Known rows, with every step that occurs:
V > R > T: -3	-2	1	-4	3	12	4	3	-4	-1	-1	8	0	-3	1	-4	0	9	3	1	-6	2	10	-2	2	-3	0	0	3	-3	7	-5	3	4	-1	-7	1	-4	-6
Z > N > W > V: -1	3	18	8	-8	7	-3	-5	1	5	-12	-25	3	3	-3	4	3	0	3	4	11	2	-9	0	-13	-2	4	-12	-5	6	12	8	7	3	4	7	2	-9	9
S > Z: -9	4	0	9	-2	11	-11	3	-3	-3	-9	-11	3	1	1	0	3	-7	-8	0	5	6	-3	5	7	1	-3	-2	3	-6	-11	-1	4	-1	1	-7	-2	3	-8
R > N > Z: -14	-2	-4	2	-2	7	-4	-1	-3	-4	3	8	3	-1	6	-1	7	3	-11	2	6	0	-8	-2	6	-4	2	8	-1	-14	-25	-5	0	-3	2	-11	-1	-3	-8
S > Z > N: -9	2	-1	14	-7	10	-8	6	0	-1	-14	-28	4	4	-1	0	1	-1	-4	0	5	5	-9	-1	-1	1	-1	-3	7	-6	1	2	-7	4	-3	-6	0	1	-7
W > V > K > T: -2	6	2	-7	0	-5	0	-6	-7	2	-3	14	3	-1	5	3	-1	-17	2	-3	-7	1	-5	-3	-16	1	-7	1	-6	-11	4	5	1	-10	-3	5	-2	-3	12
C > N > W > V > K > T: -5	5	15	0	-1	-8	4	-10	-7	1	1	9	-1	-2	5	3	3	-18	9	-2	1	5	-4	3	-27	-1	-12	-8	-9	-15	-1	5	10	-11	19	-2	1	-4	4
C > N > W: -5	-2	9	10	0	6	1	-2	-1	-3	-1	0	-2	0	-1	5	7	-8	3	1	7	5	0	8	-5	-1	-3	-9	-2	-8	-4	1	16	2	27	-8	1	-1	-7
F > S > Z > N: -9	3	8	10	-4	3	-12	4	-1	-1	-17	-22	5	8	2	7	-3	10	-2	5	2	1	-9	-3	0	5	0	0	13	-2	-8	-1	-14	9	-2	-7	0	-1	-7
C > N: -13	0	-3	9	0	4	5	2	0	-5	-3	7	-1	-3	-3	-2	4	-8	0	-2	1	7	4	4	1	0	-7	-3	-1	-17	0	-2	10	5	9	-11	1	2	-7
W > V > R > T: -7	5	11	-9	4	9	3	-2	-5	3	-3	10	0	-6	0	-10	1	9	4	3	1	5	12	-2	-5	-3	-1	-4	-3	0	5	-5	6	3	-14	0	3	-6	2
C > N > R: -6	1	-6	4	8	1	3	10	1	-5	6	2	-2	0	-4	-6	5	-3	-3	-2	0	3	6	4	4	0	-3	-6	-5	-6	-3	-2	-5	8	11	-6	-1	7	-4
F > S > Z > N > C: 2	5	10	-2	-5	5	-12	-1	-3	-6	-17	-31	1	7	0	5	-2	12	-5	3	-6	2	-4	-4	-5	7	-1	-1	17	7	-23	-7	-15	8	3	-6	-2	-4	-12
T > K > V: 6	-4	-7	4	-4	-3	2	-1	6	-2	-4	25	1	-4	-8	2	-4	-4	4	-4	3	-5	0	1	14	2	2	4	-1	9	9	-1	8	-2	0	1	-2	4	4
N > W > V > R > T: 3	4	20	-8	3	12	2	-7	-4	5	1	-1	-1	-4	1	-2	3	9	8	7	5	4	8	0	-10	-5	1	-10	-4	7	3	-1	14	-4	2	4	2	-9	0
Z > N > R > T > K: 11	-7	-19	2	-4	2	5	7	3	0	1	-12	-1	-1	-7	-12	1	13	1	-3	8	-5	7	-9	13	-2	5	1	-3	11	9	4	-16	11	-7	14	-2	-2	19
W > V > K > T > R > N: -5	3	7	-10	6	-15	2	-13	-4	6	16	15	-2	-2	12	-6	1	-7	-1	0	9	2	0	-3	-10	-1	-9	4	-12	-25	-3	6	-7	-7	-6	8	2	1	7
S > Z > N > R > T: -1	-1	-9	4	1	9	-3	15	-4	0	-3	-32	2	3	0	-13	2	8	-1	-1	4	3	3	-2	9	-1	2	-2	5	3	-6	6	-13	4	-3	3	-1	3	-1
K > V > W: -5	-3	2	15	1	-7	2	11	2	-4	-3	9	3	3	-5	9	-2	-18	5	-4	2	-2	-4	7	3	2	4	5	2	-4	-3	3	20	-13	-5	-1	-1	2	-5
N > C: 6	2	0	-8	-4	11	-2	-4	-1	-7	-5	-8	-2	0	-3	3	2	-1	-6	-2	-9	2	3	1	1	3	-2	0	4	4	-12	-6	6	2	4	0	-3	-3	-4
W > V > K: -5	12	6	2	0	-9	4	-6	-4	0	-6	13	1	-2	0	0	2	-13	-3	-2	1	1	-6	-3	-9	-1	-5	-2	-9	-10	2	0	5	-4	-5	10	-1	-1	18
N > W > V: 2	6	20	4	-2	7	-5	-9	-1	2	-2	-8	1	0	-2	4	5	-3	-1	4	10	4	-5	3	-5	-1	2	-11	-9	3	0	5	15	-2	7	8	1	-6	8
V > K: -2	4	-4	2	-1	-5	6	1	-3	-4	-6	13	0	0	1	6	0	-14	-4	-3	-6	-2	-7	-3	-2	-2	-3	2	0	-10	-1	-1	4	-4	2	3	-3	2	9
K > V > R > N: -6	-2	11	-5	6	8	4	-1	2	-4	4	26	1	-1	2	-3	-2	7	4	3	-4	-5	3	5	0	-1	2	3	7	2	-4	-7	5	-5	5	-15	2	7	-18
T > R > V: 1	1	-10	1	0	-12	2	4	4	6	6	-5	-3	-2	1	6	-4	-3	-7	1	-6	1	2	6	10	0	3	0	-3	1	20	2	7	8	-8	-2	1	1	3
T > K > V > R > N: -1	-3	1	-3	4	3	1	-5	6	-1	4	32	-1	-4	-3	-7	-3	9	5	2	-1	-5	5	0	5	0	2	6	3	11	-2	-10	0	-4	1	-5	3	8	-10
W > V: -8	6	9	1	-1	3	-4	-2	-2	1	-6	4	2	-2	-1	1	3	-5	-4	0	7	5	1	1	-2	1	0	-6	-8	-6	1	2	6	0	-7	5	-1	-3	7
S > F: -12	-1	-6	-2	-10	6	10	1	3	-2	-6	10	0	2	-2	6	2	0	-1	-3	-2	3	1	1	4	3	-2	-3	-2	4	6	1	12	5	-6	-8	3	-3	5
N > R > T > K > V: 17	-6	-14	-4	3	-8	7	7	3	-2	9	20	-1	-4	-4	-10	0	5	7	-5	1	-8	10	0	24	0	3	4	-4	14	-1	2	2	0	4	8	-4	5	14
Z > N > R: 2	-1	-11	5	0	7	1	13	3	-1	-1	-18	3	5	-5	1	1	4	-3	0	-2	-3	-4	-3	0	0	5	-5	0	5	8	4	-20	12	0	7	0	5	0
K > T > R > V: 3	-4	-15	-9	0	-12	-1	4	2	7	10	1	-1	-1	5	11	-6	-5	-1	-1	-13	1	1	6	4	2	2	3	-2	1	22	7	4	5	-6	-6	-1	-1	0

Rows:
-1	4	1	-7	4	-16	1	-9	-2	8	10	13	-1	-1	8	2	-2	-11	0	-1	-1	2	-5	-2	-11	-2	-7	1	-11	-19	11	5	-6	-5	-13	11	2	-1	9 -> W > V > K > T > R
-2	2	-7	8	1	10	-9	14	1	-2	-5	-35	4	6	-3	-7	2	5	-7	1	3	2	-9	0	0	0	2	-6	5	3	-1	3	-22	7	-3	1	0	7	-10 -> S > Z > N > R
0	-7	-7	-7	2	-2	-3	0	0	4	11	1	0	2	6	8	-2	-2	-1	-1	-1	3	-2	2	6	1	-2	4	-2	-9	13	6	-3	3	-4	-3	1	-2	-10 -> K > T > R
-1	5	4	5	4	1	-13	12	0	-1	-8	-22	4	10	0	1	-2	14	-6	6	0	-3	-8	-3	3	3	1	-3	11	5	-18	0	-29	13	3	2	0	5	-7 -> F > S > Z > N > R
3	-2	-1	-1	-10	13	0	-4	0	-6	-13	-24	0	3	-5	4	1	1	-1	-3	-10	1	-1	-4	-5	2	1	-1	9	8	-1	-2	-4	7	-1	0	0	-5	-1 -> Z > N > C
-2	-5	-5	-9	6	-14	2	-8	-2	2	16	15	-2	2	12	-1	0	-8	-3	-2	1	-3	-2	-2	0	-1	-7	9	-3	-23	-2	5	-10	-6	3	0	-1	4	-6 -> V > K > T > R > N
9	-2	5	-12	1	7	0	-15	4	-6	4	21	-6	-5	-6	-7	-3	10	2	0	-7	-6	7	1	4	3	0	6	7	18	-17	-15	-1	-6	4	-5	2	6	-11 -> T > K > V > R > N > C
3	2	0	0	5	1	-6	15	-3	0	-6	-27	3	6	5	-7	-1	18	0	4	2	-2	2	-6	9	2	1	0	9	0	-16	2	-21	11	5	1	-2	0	-1 -> F > S > Z > N > R > T
-8	-4	-10	-9	4	-11	1	-7	-4	1	19	19	-1	1	16	2	1	-7	-9	0	-1	-4	-12	-5	-1	-7	-4	15	-4	-21	-15	-2	-14	-13	-2	-5	1	0	-11 -> V > K > T > R > N > Z
2	-2	-10	-9	3	-13	2	-4	-2	3	10	12	-2	2	8	8	-3	-13	-1	-3	-7	-1	-7	-2	-3	-2	-5	5	-1	-18	10	5	-8	-3	-1	4	-1	1	1 -> V > K > T > R
-5	-4	-7	-3	0	2	0	-5	5	-2	4	36	0	-5	0	-3	0	13	0	3	0	-9	-5	-3	4	-6	3	12	0	7	-12	-16	-6	-9	-2	-11	3	3	-14 -> T > K > V > R > N > Z
-5	3	-13	22	-1	-7	-6	23	2	2	-6	-45	3	5	-8	1	-3	-9	-7	-1	-4	3	-6	5	-7	2	9	-3	4	7	-1	6	-5	-1	-14	6	1	7	-2 -> S > Z > N > R > V > W
-1	2	0	-5	0	5	3	-6	0	5	0	16	-3	-10	-5	-14	0	13	5	2	9	3	13	-7	1	-3	0	-2	-7	4	9	-8	0	0	-16	10	3	-7	11 -> W > V > R > T > K
0	-6	-12	4	0	-21	-2	10	2	6	10	-9	0	1	2	14	-5	-16	-1	-1	-5	3	0	8	-2	2	3	6	-1	-7	16	10	11	-4	-16	0	0	-1	1 -> K > T > R > V > W
8	-7	0	-20	2	3	-5	-13	-2	-2	16	-1	-5	0	10	-2	2	2	-5	-3	-3	2	7	2	6	4	-4	8	4	-9	-16	0	-8	-1	2	-3	0	1	-16 -> K > T > R > N > C
7	3	13	-5	0	7	0	-12	0	6	0	7	-3	-6	-4	-7	2	14	7	5	16	3	9	-3	-6	-3	1	-7	-8	10	8	-4	10	-1	-1	13	3	-8	12 -> N > W > V > R > T > K
11	-8	-13	10	3	-13	8	12	4	-2	8	11	-1	-1	-8	-6	-1	-6	7	-6	9	-5	8	2	15	1	7	7	-4	10	-12	6	8	-10	-7	15	-3	6	14 -> N > R > T > K > V > W
2	-5	-16	5	4	-7	8	6	1	-3	10	8	-6	-6	-6	-18	5	6	3	-5	10	2	18	-2	14	-1	-4	0	-8	-1	-5	-1	-2	6	7	4	-1	4	11 -> C > N > R > T > K
4	-6	-13	1	-5	1	3	-1	0	0	-4	8	-1	-6	-4	-5	2	3	1	-4	7	0	11	-5	17	0	0	5	-2	-3	-1	1	8	2	-4	6	-4	-4	18 -> R > T > K
9	-4	13	0	3	10	-1	-12	7	0	5	25	-2	-2	-2	-2	-2	10	8	5	7	-8	-1	4	-1	-1	4	0	3	13	-4	-7	7	-9	18	-4	1	5	-9 -> T > K > V > R > N > W
4	3	12	-1	-8	-6	0	-8	-4	6	-8	-9	4	4	5	8	-1	-11	9	1	-3	-2	-16	-5	-28	-1	-4	-7	-2	-4	11	10	-2	-8	7	9	0	-8	13 -> Z > N > W > V > K > T
12	-8	-17	0	-2	-10	11	9	6	0	2	3	1	-2	-7	-10	-3	8	10	-6	1	-10	6	-5	16	-1	4	3	0	16	9	5	-10	5	-1	8	-2	3	14 -> Z > N > R > T > K > V
2	5	-10	3	1	-24	10	-1	2	5	6	8	-4	-2	2	10	-5	-11	-7	-3	-13	-2	-2	2	1	-2	-2	3	-5	-1	20	0	5	1	-8	3	0	4	12 -> T > R > V > K
0	-1	-9	-6	-2	-1	2	0	-6	-2	-2	20	2	2	6	10	-2	-17	2	-5	-10	-2	-7	-2	-8	1	-7	5	1	-11	3	4	-2	-7	3	-3	-4	-2	6 -> V > K > T
0	-5	-7	17	-3	-9	2	6	7	-3	-4	17	2	0	-12	6	-4	-15	4	-5	9	-3	-4	4	7	2	5	8	0	3	-2	1	15	-11	-11	6	-2	4	4 -> T > K > V > W
-1	2	10	-13	4	19	-4	-11	-2	-7	2	1	-5	-2	0	-5	4	12	-6	2	-9	2	7	1	-6	2	0	0	7	2	-20	-13	-4	0	3	-8	1	1	-18 -> V > R > N > C
3	8	-5	6	1	-10	-11	16	2	1	-8	-29	3	6	0	4	-6	11	-5	6	-11	-4	-4	1	2	5	6	-3	8	21	-3	1	-19	15	1	-5	-1	4	-2 -> F > S > Z > N > R > V
-2	10	30	10	-3	1	-16	-5	-2	6	-15	-32	4	7	1	5	0	13	2	11	11	3	-12	-1	-11	2	1	-10	4	1	-12	2	-4	5	7	4	1	-7	-1 -> F > S > Z > N > W > V
-1	5	21	5	-2	13	-3	-6	3	7	-10	-19	2	2	-4	3	1	10	7	8	5	2	-7	-2	-25	-4	4	-13	-1	9	17	-1	-2	3	-2	4	6	-7	-8 -> Z > N > W > V > R
2	-1	7	-8	-2	12	-2	-11	-2	-10	2	-5	-3	0	2	-2	5	2	-8	-2	-3	1	6	1	5	3	-1	4	3	-2	-23	-5	5	0	9	-3	-2	0	-7 -> R > N > C
0	1	18	-3	-2	10	5	-6	-2	7	-6	-19	1	-1	-1	-4	1	16	12	7	6	4	3	-4	-18	-6	2	-11	-1	7	15	1	3	2	-1	3	4	-11	4 -> Z > N > W > V > R > T
9	-8	-10	1	-4	-7	9	0	2	-3	-2	22	0	-6	-4	-4	-2	-2	10	-5	3	-5	9	-2	19	0	2	7	0	9	5	1	16	-5	-1	-1	-2	-1	15 -> R > T > K > V
-3	-1	-9	13	1	-17	2	8	5	5	8	-16	-2	1	-4	11	-4	-13	-6	-1	1	5	1	8	3	0	7	3	-4	-3	14	3	15	-1	-18	4	2	1	2 -> T > R > V > W
0	1	7	14	-8	14	-10	-1	-1	0	-13	-39	4	7	0	4	3	0	-1	3	7	3	-11	3	-8	-1	1	-8	6	1	-2	4	2	1	13	-3	0	-1	-10 -> S > Z > N > W
0	-1	2	-4	4	6	3	5	3	-2	-3	23	2	-1	-2	5	-5	2	7	2	-17	-4	-1	5	-1	-1	2	0	6	11	10	-7	3	-1	0	-12	1	5	-11 -> K > V > R
7	-3	0	-18	4	-6	3	-17	-4	-3	16	9	-6	1	12	1	1	-8	-6	-5	-10	-1	1	-2	-5	2	-9	8	2	-13	-19	-1	-9	-6	3	2	-1	3	-7 -> V > K > T > R > N > C
-1	-4	2	-8	4	3	10	4	-1	-2	-1	25	1	-4	1	-2	-5	6	13	0	-13	-3	9	2	8	-2	2	1	8	4	9	-6	12	-4	0	-12	1	0	-8 -> K > V > R > T
6	3	-13	1	3	-5	0	13	2	0	4	-2	0	0	-5	3	-1	-2	-7	0	-11	-3	2	5	8	1	7	-2	-3	15	10	3	1	7	3	0	-4	5	11 -> N > R > V
